Each row comes from the steps of one walk. Every step used is in the known rows, and no mark comes twice. Write the walk behind each row, first mark first.
(in the rows, 128 means zero)
Known rows:
P/S/B/C: [156 151 176 137 147 156 132 116  98  94  98 120 157 126 150 105 175 137
 131 102  70 112 136 150 100 148 131 169 149 120 110 138 126 146 173 107
  86 113 166 164 139 108  99 118 100 168  95 172 123 116 170 106  73 191
 127  85 118 198 122 122  95 113  96  73 114 123 114 108 113 179 175 142]
P/S/B/C/V/Q: [172 104 129 145 154 168 118 118  50  83  54 148 168 135 175  69 201  97
 139 183  80 128 149 133  79 151 110 150 126 105 136 221 115 105 125  61
 120 123 157  94 147  48  57 105 109 171  61 156 131  87 149  95 114 168
 172 118 134 110 142 148  76 152 113  93 134 106 127  89 122 149 189 101]
X/A: [129 143 138 122 117 137 158 156 140 121 166 151 123  98 127 105 112 111
  99 107 121 157 159 119 145 133 150 128 104 155 104 135 167 101 136 136
 111 152 152 138 109 149 102 100 136 166 103 152 116  79 116 103 123 145
 116 128 122 117 113  93 142 113 123 107 113 128 139 152 186 118 139 135]
K/A/V/Q: [171  56 100 140 170 127 107 123  88 128  88 153 129 126 173  81 167  78
 129 174 103 101 145 132  98 135  97 158 116  87 154 233  99 105  91 102
 156 123 162 101 124  72  80 115 159 150  97 146 114  95  98 114 144 168
 151 142 122  71 161 135  98 184 160  81 115 135 131 117 141 148 172 133]
V/C/B: [194 115 136 164 156 149 140 131 100 126  77 116 145 159 157  84 141 116
 154 163  77 133 130 128 129 118 161 135 141 114 133 163 134 138 151 114
 103  89 147  79 170  81 122 120 116 128 102 171 153 114  88  41  62 162
 149  94 152 175 152 154  92 140 131 108 130 121 151 132 131 135 160  97]
A/K: [118 111 155 148 170 119 129  93 158 127 104 140 135 104 133 110 202 150
 103  78 109 118 108 134 108 126 140 120 146 117 163 144  81 124 135 115
 135 116  88 125 150  75 134 137 108 123 110 105 144 170 109 142  99 167
  97  85 113  94 139 116 138 106 142 119 124 114 125 133 121 132 118 165]
S/B/C/K: [131 129 179 154 128 164 156  83  64  86  98 135 170 120 130 108 219 180
 142 103  97  82 144 137  83 154 148 108 143  83 120 132 102 150 188 119
  95 112 129 135 158 106  94 116  91 132  89 161 130 116 159  63  82 192
 157  49 119 155 133 134 119 103 100 139 107  90 126 100 128 154 148 154]
Q/V: [144 131 139 132 125 125 137 139  98 129  85 134  99 141 154 114 134 132
 103 175 117 149 153 114 112 141 128 136 109 126 153 151 130 128 146 154
 125 124 132 112 119 106 105  93 123 152 115 125 135 146 152 106 162  93
 106  93 184  82 134 145 165 221 146  70 136 116 118 169 159 132 136  97]
K/A/V: [147  89 123 146 146 119 114 138 128 138 142 127  96 111 154 111 128  84
 130 160 118  95 153 128 118 140  88 140 121  84 137 192 104 118 120 169
 141 110 166 125 108 124 108 124 157 150 116 126  79 122 108 118 125 163
 114 127 123  82 152 133 143 185 190  77 102 134 141 147 179 157 155 185]
S/B/C/K/A/V/Q: [171  61 125 147 172 138 116 110  65 111  70 154 144 129 175  69 211  95
 130 166  82  77 150 138  77 145 103 152 123  71 148 235  90 115 121 102
 141 117 177 107 133  71  65 109 146 152  85 166 112  86 115  78 123 201
 165 110 118  89 162 135 100 174 145  81 107 127 129 107 145 167 185 144]
W/S/B: [110 173 141 132 152 156 133 121  94 130 121 140 131 141 121 131 113 117
 109 114  47 120 143 150 124 144 145 139 142 131  91 125 122 150 158  97
 113 125 187 129 141 150 123 125 130 137 144 147  79 128 156  82 117 153
 145  86 115 145 140 158 151 138 106  80 118 108 105 128 112 142 158 176]
K/A/V/C/B/S: [185  92 131 148 187 115 122 123 110  97  94 117 158 172 181 118 105 125
 153 169  58 145 144 152 133 102 132 172 126 116 130 145 114 123 154 111
  67  73 123 111 170  35  96 113 114 161 108 178 117 137 101  77  96 189
 105  93 127 204 151 173 104 167 153  62  99 126 161 121 149 168 172 185]
V/A: [148 124 121 150 113 136 121 119 128 159 150 114 125 132 147 105 131 103
 139 154 149 103 162 125 136  95 123 136 137 106 153 165 111 102 101 122
 163 128 134  96 142 100  95 117 119 169 115 165 102  98 102  83 158 165
 133 109 126 132 125 115 151 133 134  96 150 133 141 116 170 164 147 124]
K/A/V/C: [192  88 120 138 155 128  95 139  93 152 106 129 145 101 153  80 154 101
 155 173  99  91 145 139 133 144  91 177 158 100 155 211 109 124 127 137
 128  96 157 131 161  89 110 100 130 169  88 178 107  89 140  61  93 177
 105 112 122  89 163 131  85 154 161  75  98 138 129 144 186 173 163 157]
W/S: [114 133 113 117 173 133 127 130 102 118 152 133 166 131 118 160  85 135
 130 127  89 133 141 158 135 149 117 121 145 128 131 130 124 132 136 107
 119 111 127 132 129 126 138 124 106 150 138 129  86 105 174 108 154 123
 160 139 111 126 120 163 146 149 141 109 118 105 103 131  71  89 144 183]
K/A: [142  94 133 137 123 113 143 140 119 128 145 126 127 123 136 115  99  83
 114 143 110 102 165 145 123 105 131 145 116  93 115 129 129 115 123 174
 134 129 131 159 109 171 101 129 137 134 126 114  83  95 109 100 143 134
 122 129  96 155 148 111 155 164 150 124 127 135 131 105 177 134 141 181]
J/C/B: [171 114 144 172 166 166 149 166  98 104 117  86 113 131 152 106 146 102
 139 149 101 112 144 134 104 128 144 113  92 121 128 150 144 151 151 118
 101 101 159  97 144 109 147 129 109 106 115 134 148 136  98  77  89 168
 137 135 162 164 157 146  97 153 162  85 131 125 153 120 111 124 147 128]
G/C/B: [186 135 152 168 122 132 143 139 121 122  90 101 150 151 153 108 134 120
 132 138  99 119 117 126 116 128 162 124 115 111 147 135 135 137 158 138
 111  90 174  69 149  74 112 137 115  94 121 148 149 133  94  57  86 181
 176 104 171 191 150 147 114 111 152 121 141 138 148 127 127 127 151 121]
X/A/V/C/K: [152 105 155 147 136 159 138  99  70 122 104 150 168 103 136  87 203 169
 155 142 121  89 134 125 115 161 129 117 148 101 149 188 113 129 168 134
 123 107 116 108 180  72 100  98  99 163  70 180 130  89 148  40  88 188
 140  55 125  68 158 141  94 126 129 114  91  83 133 137 182 138 148 146]
B/C: [159 118 146 137 143 135 130 125 103  93 125 112 166 114 143 123 179 144
 134 116 116 109 143 147  98 142 112 150 136 105 136 136 116 129 148 108
  89 106 143 157 115 109 108 115  98 144  98 154 127 104 165 112 100 169
 125 133 127 187  98 109  99  97 125 121 119 141 125 110 102 156 150 136]
V/A/K: [128 106 151 169 160 123 124  86 158 149 120 134 126 107 147  96 202 132
 110 100 127 102 127 134 107 106 134 123 146 100 184 175  69 108 117 111
 164 116  98 107 156  55 110 127 101 152 102 134 124 154  97 109 124 188
  96  71 112  99 135 109 151 108 147  99 137 115 136 126 154 159 132 166]
B/S/W: [129 159 128 121 130 154 120 127  93  99  94  93 159 142 134 127 121 162
 125 123 110 154 125 135 187 147 142 160 152 157 108 104 113 142 145 110
 116 121 120 100 136  88  66 137 111 145 151 163  88 113 138 128 173 124
 140 135 112 165 130 161 116 136 127  97 145 122 134 120 177 142 120 168]
Q/V/C/B/S/P: [153 125 147 139 150 163 144 123  84 105  77 178 156 152 174 112  96 128
 125 149  72 166 134 108 207 116 141 186 146 118 118  96 153 135 188 114
  80 118 110 113 168  84 106  93 127 129 136 180 140  92 155 104 116 143
  86 138 154 188 153 159  99 159 129  55 123  85 147 140 173 174 133 158]
G/C/K/A/V/Q: [177  59 119 144 159 130 109 114  72 118  79 148 156 122 172  79 189  97
 130 171 105  77 139 133  90 148  99 150 121  77 174 236  97 109 109 116
 160 113 163  87 138  56  68 113 143 144  87 152 120  83 115  83 141 193
 173 123 128  71 172 133  93 167 157 100 113 130 127 113 151 145 172 150]
J/C/K: [128 102 164 149 151 171 142 120  63  96 129 110 160  92 122 120 210 167
 146 126 145  71 139 139  89 157 129  93 113 105 144 144 124 152 166 127
 124 119 102 132 164 118 136 113  82 124  97 128 137 125 166  75 115 173
 139 101 131  93 165 132  99 130 135 127 112  83 125 101 133 124 127 162]
G/C: [163 147 144 135 105 117 110 139 126 137 115 106 178  99 130 120 150 135
 122 115 134  99 102 133 123 142 120 150 130 129 166 132 134 133 145 139
 135 109 169 108 135  86 107 128 113 105 122 147 132 115 166  74 121 174
 156 128 147 139 142 115 103  72 143 131 131 155 115 127 144 139 138 155]
Q/V/A: [157 132 127 158 110 134 127 127 110 160 125 118 100 144 165  94 133 102
 119 190 140 117 177 114 122 109 119 142 124 105 170 173 110 102 114 141
 163 126 136  84 136  82  81  97 114 184 103 163 105 109 121  65 182 141
 114  86 163  93 129 125 173 191 149  57 154 124 135 144 192 173 151 106]

Write each row's walk:
[139 114 156 179 150 138 121  90 130 127 113 125 141 102 156  86 233 127
 117 120 129 102 151 128  90 120 122 118 152  91 180 193  66  97 122  97
 144 103 109 101 156  32  85 116  80 167  70 130 117 139 118  98 111 204
 104  72 118 100 125 115 150 106 153  92 142 106 146 115 162 165 146 164] : B/C/V/A/K
[163  49 111 147 168 130 116 109  78 118  82 156 137 127 172  80 182  94
 137 174 103  90 145 131  90 141 103 141 118  74 161 228  94 108 108 113
 158 120 150  91 135  69  74 112 150 150  92 148 118  93 106 106 145 179
 165 121 119  62 167 138 104 186 158  94 109 124 132 116 145 146 171 147] : C/K/A/V/Q
[138 126 162 183 148 151 123  90 124 128 107 128 133 103 157  83 238 122
 110 115 104 102 152 129  86 118 127 124 150  91 165 191  61 105 127  95
 141 108 126  94 162  44  82 118  89 161  75 142 107 149 112  88  97 210
 101  55 123 108 130 117 156 101 144  78 142 107 139 116 170 181 152 171] : S/B/C/V/A/K
[152 133 123 174  95 154 119 126 106 143 149 116 122 128 155  94 147  83
 141 197 154 113 184 112 118 108 109 115 130 102 146 189 106  90  98 117
 154 120 144  68 146  83  70 106 107 179  84 154  84  96 121  65 152 164
 138 111 141  99 126 134 161 143 148  95 156 114 156 109 198 168 157 126] : C/V/A
[177 111 134 139 186 122 123 117 109  96  90 119 166 178 169 121 111 146
 156 154  62 162 132 152 137  98 143 163 128 133 127 124 120 129 156  96
  59  79 105 106 176  28 103 114 102 153 111 178 140 141 111  84  92 172
 107  93 131 211 144 173  94 147 132  77 108 122 151 121 127 154 159 163] : V/C/B/S
[153  94 160 155 146 143 125 111 104 112 119 129 124 120 160  95 163 109
 140 145  94  81 154 138  97 159 106 140 136  69 127 190  96 128 160 165
 129 104 164 134 139 104  92 117 135 170  89 152  84 115 130  95  97 197
 129  69 116 108 161 138 131 188 168  66  93 103 131 133 180 178 178 193] : P/S/B/C/K/A/V
[153  99 154 148 144 153 128  90  68 124  93 137 169 112 138  94 210 172
 167 145 121  81 123 128 110 157 122 118 157  93 157 184 100 137 165 129
 131  98 112  97 188  69 109 103 100 147  77 168 134 107 153  48  85 182
 145  59 126  75 165 150  94 129 127 124 101  80 129 130 159 142 145 146] : A/V/C/K
[145 136 153 138 132 160 143 122 101 101  96 168 170 151 162 127  90 129
 123 124  83 151 118 112 206 119 142 173 136 122 119  78 157 138 186 114
  87 115 121 109 157  85 112 112 130 106 151 167 137  90 149 117 114 159
 108 159 144 216 146 147 102 118 135  79 128  99 149 120 160 167 131 178] : G/C/B/S/P
[106 145 134 116 141 169 143 129  85 118 136 184 164 118 133 144  77 118
 114 115  95 136 128 121 208 143 125 150 160 118 112  91 158 137 169 107
 120 138 121 136 136 149 136 110 129 115 160 146 102  67 195 137 155 118
 126 183 124 139 135 142 123 131 125  94 127  79 114 136 125 128 123 187] : W/S/P
[159 105 146 140 155 158 140 124  94 109  94 174 156 145 174 111  90 109
 129 147  72 144 135 115 205 113 131 191 147 102 112 109 144 132 180 123
  87 109 121 119 160  90 103 102 142 128 137 176 118  83 143 110 106 165
  88 151 127 189 159 155  94 153 152  54 112  98 154 132 189 180 142 194] : K/A/V/C/B/S/P
[118 131 140 114 138 153 135 116  99 103 116 181 154 132 148 136  82 134
 118 120  97 156 123 115 211 118 125 178 142 126 108  73 154 134 169 112
  95 137  97 140 150 111 115 107 137 125 154 159 124  94 172 153 135 134
  85 166 122 179 139 141 105 124 126  82 121  92 139 122 162 169 120 183] : B/S/P
[149  74 143 157 145 133 123 118 101 117 131 128 128 112 152 104 168 110
 143 151 119  69 159 135  97 155  96 124 130  61 142 194  90 123 143 169
 128 102 153 131 120 109  97 118 134 155  93 141  85 109 123  96 110 186
 130  97 118  99 150 133 135 171 183  89  93 119 140 132 175 160 163 195] : B/C/K/A/V
[135 129 146 134 141 159 149 119 100  97 103 176 147 154 164 128  80 126
 126 131  83 162 125 112 209 112 149 169 139 117 102  77 157 135 185 109
  83 123 108 116 155  98 117 115 136 115 152 163 135 101 138 130 118 145
 100 153 135 208 146 156 107 137 125  77 124  89 150 123 158 164 127 176] : C/B/S/P
[142 150 154 136 162 155 134 120  80  94 113 123 162 123 140 124 169 138
 124 102  58  99 156 159  96 151 120 161 148 106 108 134 113 147 165  83
  75 104 182 159 125 124 108 115  99 149 107 167  90 105 179  81  94 184
 142 106 115 201 103 132 119 107 110  85 109 131 108 110  87 162 168 171] : W/S/B/C
[168 161 139 137 142 164 129 133  68 102  58  90 153 162 157 101 125 158
 130 157  83 157 137 131 185 144 156 171 151 150 116 125 115 145 161 114
 106 102 131  66 153  54  60 121 107 152 136 183  99 110 128  84 156 133
 144 103 142 167 143 184 111 171 135  65 149 116 137 138 190 140 138 144] : Q/V/C/B/S/W
[143  79 139 156 138 129 124 120 109 129 135 133 114 119 147 105 150 108
 137 155 122  86 158 127 107 147 102 123 122  68 140 190  95 120 140 173
 143 107 149 124 128 115  99 123 146 145 102 129  85 118 109 101 125 175
 126  97 121  75 161 139 146 191 184  93  99 112 136 141 186 153 152 188] : C/K/A/V
[188 122 130 129 142 136 113 136  74 146  63 137 143 122 157  83 156 136
 131 182  95 129 139 129 132 138 115 181 154 130 168 186 128 132 149 126
 122 103 132 116 162  75 107  77 106 165  85 175 144 107 174  50 116 129
  92  87 161  87 155 139  96 178 131  74 123 124 115 162 167 157 151  93] : Q/V/C
[145 156 147 155 120 182 130 130  57  84 114 122 153 116 140 108 186 106
 132 168  89 126 174 131  83 164 103 119 135 107 105 168 114 122 152  89
  80 105 177 114 125  98  79 102  89 163  71 140  78 110 183  69  98 167
 148 116 145 140 109 156 136 127 133 101 127 107 134 104 141 153 174 153] : W/S/B/C/V
[150 116 135 139 172 119 133 116 129  85 104 118 150 188 165 141  95 142
 146 148  73 167 135 147 135 101 150 147 113 134 116 106 120 128 157 103
  67  89 110 111 154  47 109 127 111 139 128 156 131 154 101 116 109 161
 116  99 133 217 134 173 123 150 141  87 114 123 154 117 121 145 154 164] : C/B/S
[185 116 121 128 153 149 102 146 106 148 112 140 141  92 150  76 163 116
 141 153 107 119 138 128 143 158  99 172 154 132 147 213 129 117 135 119
 120 106 165 118 157  70 111  85 133 182  77 189 122  80 143  64  78 187
  97 109 131  74 150 122  75 133 144  67  90 138 134 167 190 165 163 137] : X/A/V/C
[144 121 154 181 136 140 116  91 141 141 114 128 143  98 149  87 223 122
 113 120 136 100 134 124  97 120 124 120 149  99 194 192  68  96 120 109
 156 106 116  78 161  23  85 122  86 153  79 126 117 146 116  82 117 206
 111  72 130  87 136 115 148  95 162  99 145 115 141 119 174 161 142 170] : G/C/V/A/K
[131 130 157 178 167 153 121  90 116 128 119 131 144 101 152  90 220 121
 112 112  94 101 156 137  86 127 124 123 156  91 165 189  63 106 132  88
 134 102 125  90 158  42  85 115  81 175  75 141  93 139 131  78 111 211
 111  61 115 106 127 128 163 107 148  75 138 104 132 115 148 166 156 189] : W/S/B/C/V/A/K
[138 115 153 183 160 152 118 105 127 134 128 116 129  86 152  84 232 115
 116 129 132  95 147 130  92 118 116 115 137  99 184 196  75 103 120 101
 155 110 105  94 161  45 105 118  83 157  75 122 112 148 119  94 118 200
  92  86 126  73 143 116 142 117 165  77 139 109 144 120 168 162 143 167] : J/C/V/A/K
[148 121 144 132 151 163 143 122  94 103  86 177 164 149 165 114  93 128
 129 132  75 155 124 114 212 114 144 185 146 123 110  87 159 139 184 105
  80 117 109 112 170  89 113 102 130 120 141 181 141  90 149 114 109 155
  94 149 133 204 154 154  90 130 124  76 119  93 148 126 166 169 132 168] : V/C/B/S/P
[162 145 137 177  99 169 120 124  88 131 142 110 136 126 162  83 179  86
 145 187 132 100 191 120 101 115 109 129 141  93 137 190 100  95 115 102
 130 112 168  80 142  78  59  99  98 185  73 170  79  92 135  49 130 193
 140  95 140 141 114 123 151 129 138  81 151 123 150  99 194 192 173 133] : S/B/C/V/A
[169 103 120 148 146 164 122 122  47  91  60 150 159 129 168  72 214  96
 131 180  91 123 156 127  75 149 104 143 127 105 139 221 109 107 112  61
 113 122 166  90 136  61  55  99 114 153  66 157 121  91 145  84 119 174
 166 135 138 111 134 139  90 139 118 108 134 119 135  90 129 152 180 103] : S/B/C/V/Q
[148  76 137 157 154 144 121 135  97 122 146 117 112  98 146 109 168 103
 136 155 122  72 158 131  96 156  91 125 116  74 143 197  98 128 142 169
 139 107 156 128 129 115 111 117 135 147  99 127  86 123 131  90 120 183
 117 114 125  67 169 131 127 188 195  78  96 113 140 133 183 157 154 198] : J/C/K/A/V
[200 105 134 168 163 148 131 135 101 133  75 116 126 155 168  84 150 107
 161 169  81 120 128 123 126 135 140 138 142 106 141 190 119 137 149 123
 105  81 164  66 171  62 121 118 127 136  97 174 143 123  84  54  59 179
 146  91 157 143 160 166  94 156 153  83 117 127 153 152 139 148 167 105] : A/V/C/B
